What can hang from each mark:
vina: rotizos zuvu
zona: gavib
tepunuz: bifil
gavib: tebem zona
tebem: gavib zuvu
gifin: vina zona
zuvu: dasev vina zase
rotizos: tepunuz vina
zusef: vina

Every row comes from one small tree of marks. Brackets hold a mark, then the marks that hang from it, in alphabetical order. Every link used is in the known rows. Which tree was each row made from?
In the rows, zero is written as 128.
Known rows:
{zona gavib}: [115 132 144 165 105  93 150 165 131 134 144 161 112 152 128 135 133 209
  86 106 159 166 139]
{gavib {tebem {zuvu dasev {vina rotizos} zase}} zona}: [113 130 116 164  99  88 131 149 126 123 144 131 126 141  96 139 159 202
 122 115 207 154 139]
{zuvu dasev zase}: [ 97 130 142 152  94  66 111 135 146 154 161 163 157 174 135 178 136 158
 123 118 166 163 145]
{gifin zona}: [104 139 135 152 114  97 141 146 151 141 148 163 118 151 119 139 126 188
  55 125 192 156 132]
{gifin vina zona}: [113 127 142 137 107  90 148 119 147 142 154 170 121 139 112 141 130 169
  55 133 211 147 120]
{zusef {vina {rotizos {tepunuz bifil}} {zuvu zase}}}: [114 124 141 154 100  83 120 112 122 148 141 204 134 147 119 137 120 118
  80 137 164 135 120]
{tepunuz bifil}: [112 154 117 189 106  91 121 156 127 172 140 193 133 164 143 143 125 181
  65 107 162 143 160]
{tebem {gavib zona} {zuvu dasev vina zase}}: [128 141 104 158 108  62 121 147 153 114 156 133 113 139  97 165 147 211
 109 104 215 157 151]
{zuvu {vina {rotizos tepunuz}} zase}: [132 122 129 166 115  73 101  91 134 168 144 208 121 137 109 142 144 137
 100 141 169 131 130]
{zona {gavib {tebem {zuvu zase}}}}: [118 123 146 158  89  90 159 173 136 114 142 135 110 149 112 142 136 230
 108  97 176 181 141]
{vina {zuvu dasev zase}}: [ 87 124 158 134  92  75 109 143 155 143 174 162 162 170 133 180 128 157
 116 121 160 182 146]
{zuvu vina zase}: [125 120 139 170 118  66 108 112 154 156 163 184 122 137 119 149 132 167
 101 126 175 145 142]
{zusef {vina {rotizos {tepunuz bifil}} {zuvu dasev zase}}}: [106 125 140 150  96  77 113 112 117 147 144 201 150 151 122 147 125 110
  91 134 162 136 116]
{zuvu dasev {vina {rotizos tepunuz}} zase}: [115 122 125 157 105  60  86  90 123 165 149 200 153 146 116 163 155 119
 123 132 166 132 121]
{gavib tebem zona}: [109 140 118 179 107 114 155 176 119 128 135 135 119 150 113 119 149 211
  93 116 193 157 146]
{zusef {vina rotizos zuvu}}: [115 120 146 162 107  89 128 117 129 143 152 187 135 143 110 128 121 131
  75 132 159 140 120]
{rotizos vina}: [123 134 140 181 109  97 136 117 147 163 148 202 154 141  96 144 121 166
  84 134 159 141 137]
{vina {rotizos {tepunuz bifil}} {zuvu zase}}: [108 133 139 138  91  91 102 120 127 167 138 212 139 166 122 153 134 126
  90 143 153 157 139]
{gavib {tebem {zuvu vina zase}}}: [122 121 132 177  97  87 137 143 146 132 152 143 130 138  95 153 137 207
 107 106 190 165 148]
{zusef {vina {rotizos tepunuz} {zuvu dasev zase}}}: [106 119 145 147  98  79 117 107 121 142 147 194 150 149 115 148 127 109
  95 138 162 139 113]

Write each row's tree:
[112 133 112 163  98  92 131 144 118 124 137 140 128 139  95 142 161 194
 119 119 208 149 136]
{gavib {tebem {zuvu dasev {vina {rotizos tepunuz}} zase}} zona}
[102 131 145 146  92  92 120 103 134 156 143 219 181 145 102 177 126 126
 105 148 161 150 125]
{rotizos tepunuz {vina {zuvu dasev zase}}}
[108 125 134 168  85  86 138 156 142 131 151 134 147 156 102 168 140 203
 118 102 185 173 149]
{gavib {tebem {zuvu dasev zase}}}
[120 120 140 157  90  82 145 157 127 117 141 142 118 143 107 141 147 211
 117  97 173 172 131]
{zona {gavib {tebem {zuvu dasev {vina rotizos} zase}}}}
[108 129 127 178  89  96 142 159 132 132 149 135 150 153 100 163 142 205
 107  99 182 169 147]
{gavib {tebem {zuvu dasev}}}
[115 129 120 160 103  57  82  95 119 168 146 205 153 148 124 162 154 119
 120 128 165 129 124]
{zuvu dasev {vina {rotizos {tepunuz bifil}}} zase}
[110 131 119 166 101  87 135 156 130 119 148 126 129 140 100 145 155 211
 121 110 211 157 143]
{gavib {tebem {zuvu dasev vina zase}} zona}
[120 146 109 151  98  71 133 165 155 115 152 125 116 159 102 171 141 218
 107 105 210 168 158]
{tebem {gavib zona} {zuvu dasev zase}}
[ 96 134 136 132  84  81  92 119 120 164 142 206 160 173 128 168 143 114
 107 137 151 158 133]
{vina {rotizos {tepunuz bifil}} {zuvu dasev zase}}
[119 123 144 135  90  86 119  99 127 166 148 208 140 152 116 153 137 124
  86 144 174 147 131]
{gifin {vina {rotizos {tepunuz bifil}} {zuvu zase}}}
[103 139 115 172  97 102 146 171 123 121 143 121 134 150 101 143 153 218
 108 108 204 161 147]
{gavib {tebem {zuvu dasev}} zona}
[117 134 114 181 109 103 146 160 128 122 144 131 116 132  94 129 151 222
  97 111 210 153 146]
{gavib {tebem {zuvu vina}} zona}
[115 124 138 165  94  87 151 167 125 113 144 137 122 140 110 143 145 221
 109  91 175 173 133]
{zona {gavib {tebem {zuvu dasev vina}}}}
[100 122 149 161 105  81 128 132 133 133 164 170 155 146 123 150 118 142
  85 119 165 148 123]
{zusef {vina {zuvu dasev}}}
[113 125 160 151  99  87 127 115 163 152 161 197 158 145 100 158 115 158
 101 138 160 162 140]
{rotizos {vina {zuvu zase}}}
[ 98 127 143 144  95  89 103 127 130 156 158 181 161 166 115 156 145 131
 101 129 144 164 133]
{vina rotizos {zuvu dasev}}
[119 118 142 118  87  87 156 126 128 118 138 152 112 136  97 132 149 179
  82 121 210 157 102]
{gifin {vina rotizos} {zona {gavib {tebem {zuvu dasev}}}}}
[112 123 145 155  86  86 154 173 132 113 143 132 121 152 114 149 140 224
 116  94 174 181 138]
{zona {gavib {tebem {zuvu dasev zase}}}}
[110 135 141 160 101 108 130 108 131 159 139 224 169 137  96 161 122 138
  82 148 160 145 127]
{rotizos tepunuz {vina zuvu}}
